What can hang from each mark:
J_527: J_778
J_71: J_203
J_887: J_71 J_203 J_715 J_778
J_715: J_71 J_203
J_203: J_196 J_887
J_196: J_527 J_715

Every row comes from one small tree of marks. Brackets hold a mark, then the marks that hang from it, in the order of their numbers. Every link used is in the known rows. Which tree was each row made from?
Known rows:
{J_527 J_778}: [-0.75, -2.10, 1.69, -1.98, 3.07, -0.08, -0.07, -3.75, -2.10, 0.73, -2.50, -2.06, -4.46, 0.70, 0.43, -3.11, 1.96, 2.93, 1.75]
{J_203 {J_887 J_71}}: [-0.73, 0.56, -1.17, -1.81, 1.31, -0.03, -0.35, -2.73, -2.39, 0.95, -3.72, -2.52, -0.44, 2.34, -1.87, -2.80, -0.19, 2.35, 2.66]
{J_196 {J_527 J_778} J_715}: [-2.09, -1.58, 3.11, -0.76, 2.74, -0.08, -0.57, -2.65, -2.10, 0.54, -1.32, -1.48, -6.13, 0.24, 2.01, -2.33, 1.40, -0.48, 1.30]
{J_203 {J_196 {J_527 J_778}}}: [-1.71, -3.41, 5.16, 0.13, 2.28, -0.31, -0.15, -2.78, -2.16, -0.63, -1.48, 0.03, -3.38, 0.31, -0.69, -1.42, 2.59, 2.59, 1.76]
{J_71 {J_203 {J_196 J_527} {J_887 J_715}}}: [-0.91, 0.51, 3.89, 0.23, -2.19, 0.12, -2.24, -1.48, -1.57, -0.50, -2.29, -1.24, 0.10, 0.14, -2.76, 1.72, 1.11, 3.36, 0.07]
{J_715 J_203}: [0.67, -0.39, 1.74, -0.90, -0.47, -0.19, -0.02, -2.88, -1.45, 0.59, -2.91, -1.76, -3.06, -0.03, 0.65, -1.01, 1.86, 0.56, -0.48]
{J_887 J_71 J_203}: [-2.01, -0.98, 0.57, 0.57, 1.73, -0.35, -0.27, -2.06, -1.82, 1.00, -3.64, -0.51, 0.55, 1.16, 0.13, -1.16, -0.10, 1.16, 1.21]
{J_887 J_71 J_715 J_778}: [-2.62, 1.97, 0.90, -2.26, -0.98, 0.33, -3.25, -2.17, -0.47, 2.05, -2.84, -2.03, -2.32, -2.23, 1.45, -2.14, -1.02, 3.69, 1.48]
{J_203 J_196 {J_887 {J_715 J_71} J_778}}: [-2.09, -0.26, -1.04, -0.93, -1.17, 0.81, -3.10, -1.34, -1.17, 0.73, -2.00, -2.22, 0.16, -1.40, -3.59, -1.51, -0.77, 5.55, 0.85]
{J_715 {J_71 J_203}}: [-0.99, 0.84, 1.00, -0.10, -1.60, 0.25, -0.02, -2.84, -1.16, 0.63, -3.26, -1.11, -1.27, -0.24, -1.17, -1.91, 0.87, 1.72, -1.34]
{J_196 {J_715 {J_71 J_203}}}: [-1.44, 2.05, -0.62, 1.47, -2.03, 0.40, 0.36, -1.98, -1.17, 0.78, -2.76, -1.15, -1.75, 0.02, -0.44, -2.56, -0.02, -1.16, -1.96]
{J_71 {J_203 {J_196 {J_527 J_778} J_715}}}: [-1.56, -0.02, 3.89, 2.99, 0.73, -0.04, 0.35, -2.03, -1.18, -0.91, -0.88, 0.36, -2.00, 0.63, -0.48, -1.02, 1.53, -0.32, -1.05]
{J_196 {J_715 J_203}}: [0.27, 1.10, 0.14, 0.50, -1.18, 0.02, 0.36, -2.00, -1.15, 0.72, -2.49, -1.58, -3.26, 0.18, 1.52, -1.49, 1.10, -2.27, -1.14]
{J_196 J_527 {J_715 {J_71 {J_203 J_887}}}}: [-1.57, 1.13, 0.45, 0.71, -0.67, 0.62, -0.61, -1.54, -1.96, 0.53, -2.03, -1.55, -1.35, 1.09, -1.81, -1.17, -0.55, -0.40, -1.20]
{J_71 {J_203 {J_196 J_715} {J_887 J_778}}}: [-0.80, 1.55, -1.08, 1.84, -2.90, -0.03, -0.17, -1.79, -0.30, 0.15, -1.11, -2.05, -0.07, -0.33, -2.34, -1.44, 0.27, -0.49, -0.20]
{J_715 {J_71 {J_203 {J_196 J_527}}}}: [-2.13, -0.40, 4.63, 2.01, -2.27, -0.02, -0.29, -1.99, -1.39, -0.67, -2.30, 0.89, -0.40, -0.51, -2.19, -0.28, 1.36, 1.27, -1.38]
{J_71 {J_203 {J_887 J_778}}}: [-0.47, 0.56, 0.15, -1.67, -1.64, 0.01, -1.10, -3.15, -0.33, 1.23, -2.08, -3.09, -1.55, -0.78, -1.43, -1.30, 0.74, 2.16, 0.62]
{J_887 J_203 J_715 J_778}: [-2.81, -1.64, 1.55, -1.27, -0.49, 0.04, -3.52, -2.15, -0.39, 1.87, -2.19, -1.79, -2.11, -2.68, 1.74, 0.43, 0.18, 2.99, 0.61]
{J_71 J_203}: [-0.40, 0.51, 2.19, -0.73, -2.09, -0.11, 0.20, -3.37, -1.18, 0.75, -3.36, -1.48, -2.61, -0.28, 0.00, -1.18, 2.16, 0.56, 0.01]
{J_203 {J_887 J_71 J_778}}: [-1.40, 0.67, -1.36, -2.44, 0.73, 0.12, -1.41, -2.60, -1.29, 1.55, -2.54, -2.94, -1.08, 0.23, -1.17, -2.96, -0.90, 2.82, 2.70]
{J_887 J_71 {J_715 J_203} J_778}: [-1.00, 2.93, 0.60, -1.22, -0.67, 0.60, -3.33, -1.56, -0.08, 1.46, -2.37, -1.44, -0.71, -1.98, 1.37, -0.93, -1.48, 3.58, -1.05]

Which tree is each row?
[1.01, -0.18, -1.54, -1.00, 1.04, 0.54, -0.46, -2.00, -2.11, 0.46, -2.95, -2.25, -0.31, 1.59, -2.90, -1.71, -0.16, 2.75, -1.09] : {J_715 J_71 {J_203 J_887}}
[-2.41, 0.87, 4.71, 1.42, -2.79, 0.48, -2.37, -1.16, -1.16, -0.39, -2.55, 0.77, -0.13, -1.39, -1.80, 0.62, 0.57, 3.25, -1.72] : {J_887 {J_715 {J_71 {J_203 {J_196 J_527}}}}}
[-0.17, 0.75, -1.12, -0.78, -0.28, 0.64, -0.12, -2.58, -1.76, 0.72, -3.22, -2.33, 0.14, 1.47, -3.51, -1.93, 0.22, 2.79, -0.73] : {J_715 {J_71 {J_203 J_887}}}
[-1.08, 1.52, -0.61, -0.23, -0.06, 0.34, -1.89, -1.38, -2.15, 0.01, -3.38, -1.59, 1.83, 1.79, -3.17, -1.42, -0.69, 4.38, 2.00] : {J_203 J_196 {J_887 J_71 J_715}}
[-0.74, -2.27, 3.66, 1.81, 3.21, 0.47, -0.64, -1.65, -1.85, -1.05, -1.14, 0.99, -0.56, 0.75, -2.16, -0.70, 0.82, 3.55, -2.02] : {J_715 J_71 {J_203 {J_196 {J_527 J_778}}}}
[-2.05, 0.65, 2.20, 1.22, 2.01, 0.64, -0.44, -2.07, -1.47, 0.43, -1.15, -0.41, -2.74, 0.59, -0.02, -2.10, -0.28, 0.60, -2.15] : {J_196 {J_527 J_778} {J_715 {J_71 J_203}}}
[-1.94, 0.12, -1.31, -3.09, -0.50, 0.91, -3.81, -1.83, -1.14, 1.93, -2.33, -3.37, -2.12, -1.53, -1.70, -1.87, -1.11, 5.36, 0.93] : {J_203 {J_887 {J_715 J_71} J_778}}
[-2.65, -1.78, 2.17, 2.14, 2.52, 0.43, -0.20, -1.60, -2.17, -0.56, -0.90, 0.41, -2.55, 0.65, -1.20, -2.57, 0.40, 0.83, -0.10] : {J_203 {J_196 {J_527 J_778} {J_715 J_71}}}
[-1.07, 0.31, 1.97, 0.97, -0.49, 0.59, -0.66, -1.20, -1.80, 0.58, -1.89, -0.54, -3.29, -0.41, 0.83, -1.17, -0.11, -1.65, -2.24] : {J_196 J_527 {J_715 J_71 J_203}}
[-2.80, 0.12, 0.70, -2.59, -1.68, 0.69, -3.60, -2.12, -0.72, 1.96, -2.35, -2.13, -3.41, -3.26, 0.33, -2.09, -0.52, 4.31, 0.26] : {J_887 {J_715 J_71} J_778}
[-0.50, 1.79, 0.38, -2.35, -2.23, 0.62, -3.20, -2.34, -0.19, 1.58, -2.12, -3.46, -1.40, -1.52, -0.93, -0.17, -0.21, 4.04, 0.10] : {J_71 {J_203 {J_887 J_715 J_778}}}
[-2.18, 3.71, -0.11, 3.17, -3.03, -0.05, 0.11, -1.47, 0.23, 0.19, -1.64, 0.06, 1.30, -0.98, -0.51, -2.10, -0.79, -0.90, -0.87] : {J_887 {J_71 {J_203 {J_196 J_715}}} J_778}
[0.04, -0.53, -1.30, 0.75, -0.45, 0.47, -0.96, -1.56, -0.89, -0.02, -1.36, -1.31, 1.51, -0.37, -4.08, -1.09, -0.50, 3.62, -1.43] : {J_715 J_71 {J_203 J_196 {J_887 J_778}}}
[0.30, 0.04, 1.24, -0.25, 0.25, 0.15, -0.61, -1.53, -1.99, 0.56, -1.69, -2.23, -3.01, 1.13, 0.15, -0.39, 0.56, -1.55, -0.29] : {J_196 J_527 {J_715 {J_203 J_887}}}
[0.32, 1.55, -1.50, -1.31, 0.90, 0.33, -1.43, -1.90, -0.92, 1.28, -2.13, -2.28, 0.72, 0.31, -1.22, -1.83, -1.40, 2.78, 0.03] : {J_715 {J_203 {J_887 J_71 J_778}}}
[-3.67, -2.74, 5.13, 0.86, -1.13, -0.28, -3.84, -1.33, -0.63, 0.38, -1.18, 0.04, -1.18, -3.12, 0.64, 2.11, 0.71, 2.68, 0.78] : {J_887 {J_203 {J_196 J_527}} J_715 J_778}
[-3.35, -0.84, 4.11, 2.09, 0.78, -0.04, -2.69, -0.63, -1.85, -0.19, -2.76, 1.07, 1.86, 0.01, -0.37, 1.54, -0.39, 2.71, 0.75] : {J_887 J_71 {J_203 {J_196 J_527}} J_715}
[-1.43, 0.26, -0.90, -0.27, -0.09, -0.16, -0.79, -1.97, -1.22, 0.51, -2.03, -1.57, 1.04, 0.36, -3.14, -2.51, -0.45, 3.03, 2.44] : {J_203 J_196 {J_887 J_71 J_778}}
[-1.09, 1.62, 1.13, 2.91, -3.26, -0.11, 1.20, -2.00, -0.76, -0.53, -2.23, -0.56, -0.80, 0.16, -0.71, -1.10, 1.70, -2.06, -0.77] : {J_71 {J_203 {J_196 J_715}}}
[-1.82, 0.79, 4.25, 2.82, -3.26, -0.44, 0.38, -1.80, -0.98, -0.61, -1.61, 0.38, -2.08, -0.33, 0.07, -0.06, 2.04, -2.69, -0.65] : {J_71 {J_203 {J_196 J_527 J_715}}}
[-3.29, -0.04, 0.87, 1.66, -0.19, -0.02, -3.01, -0.85, -0.27, 0.71, -2.18, 0.21, 2.52, -1.52, -0.63, 0.22, -1.26, 3.83, 0.71] : {J_887 J_71 {J_203 J_196} J_715 J_778}
[-3.51, -1.60, -1.00, 3.47, -0.67, 0.00, -0.59, -0.79, -0.51, 0.49, -1.16, 0.10, 0.58, -1.57, -1.20, -1.35, -0.71, -0.42, -0.75] : {J_887 {J_203 {J_196 {J_715 J_71}}} J_778}
[-2.01, -1.13, 2.28, -0.45, -0.35, 0.74, -2.89, -1.24, -2.38, -0.20, -2.48, -0.92, -0.49, 0.25, -3.51, -0.10, -0.03, 4.57, 0.96] : {J_203 {J_196 J_527} {J_887 {J_715 J_71}}}
[-1.97, 1.67, -2.44, 1.24, -0.64, 0.11, -0.47, -1.26, -1.15, 0.46, -1.75, -1.84, 0.70, 0.60, -2.10, -2.97, -1.31, 0.35, 1.99] : {J_203 {J_196 J_715} {J_887 J_71 J_778}}
[0.82, -0.33, -0.38, -2.04, -0.20, 0.30, -1.29, -2.58, -0.82, 1.17, -1.68, -3.14, -1.99, -0.61, -0.80, -1.16, 0.38, 2.17, 0.15] : {J_715 {J_203 {J_887 J_778}}}
[-1.21, 0.79, 0.80, 0.76, -2.31, 0.99, -2.85, -1.07, -0.11, 0.25, -1.56, -0.37, 0.30, -2.72, -1.52, -0.18, -0.51, 4.35, -2.34] : {J_887 {J_715 J_71 {J_203 J_196}} J_778}
[-1.84, 2.23, 1.50, 1.81, -2.34, -0.36, -0.45, -2.19, 0.19, 0.00, -2.14, 0.24, 1.67, -1.14, -1.34, -1.56, 0.06, 1.79, -0.27] : {J_887 {J_71 {J_203 J_196}} J_778}
[1.14, 1.57, -1.35, -0.78, 1.69, 0.27, -0.17, -2.02, -1.88, 0.70, -3.28, -2.05, 1.13, 2.61, -1.87, -1.63, -0.70, 2.23, 0.11] : {J_715 {J_203 {J_887 J_71}}}
[0.14, 0.61, 2.17, 0.68, -1.84, 0.29, -1.45, -1.51, -1.17, -0.30, -2.67, -0.77, -0.53, -0.57, -0.58, 0.64, 1.41, 2.56, -1.11] : {J_887 {J_715 {J_203 J_196}}}
[0.03, 1.80, 0.49, -1.84, -1.48, 0.56, -2.11, -2.26, -1.33, 0.87, -3.33, -3.06, -0.79, 0.54, -1.62, -0.13, 0.73, 3.60, 0.03] : {J_71 {J_203 {J_887 J_715}}}
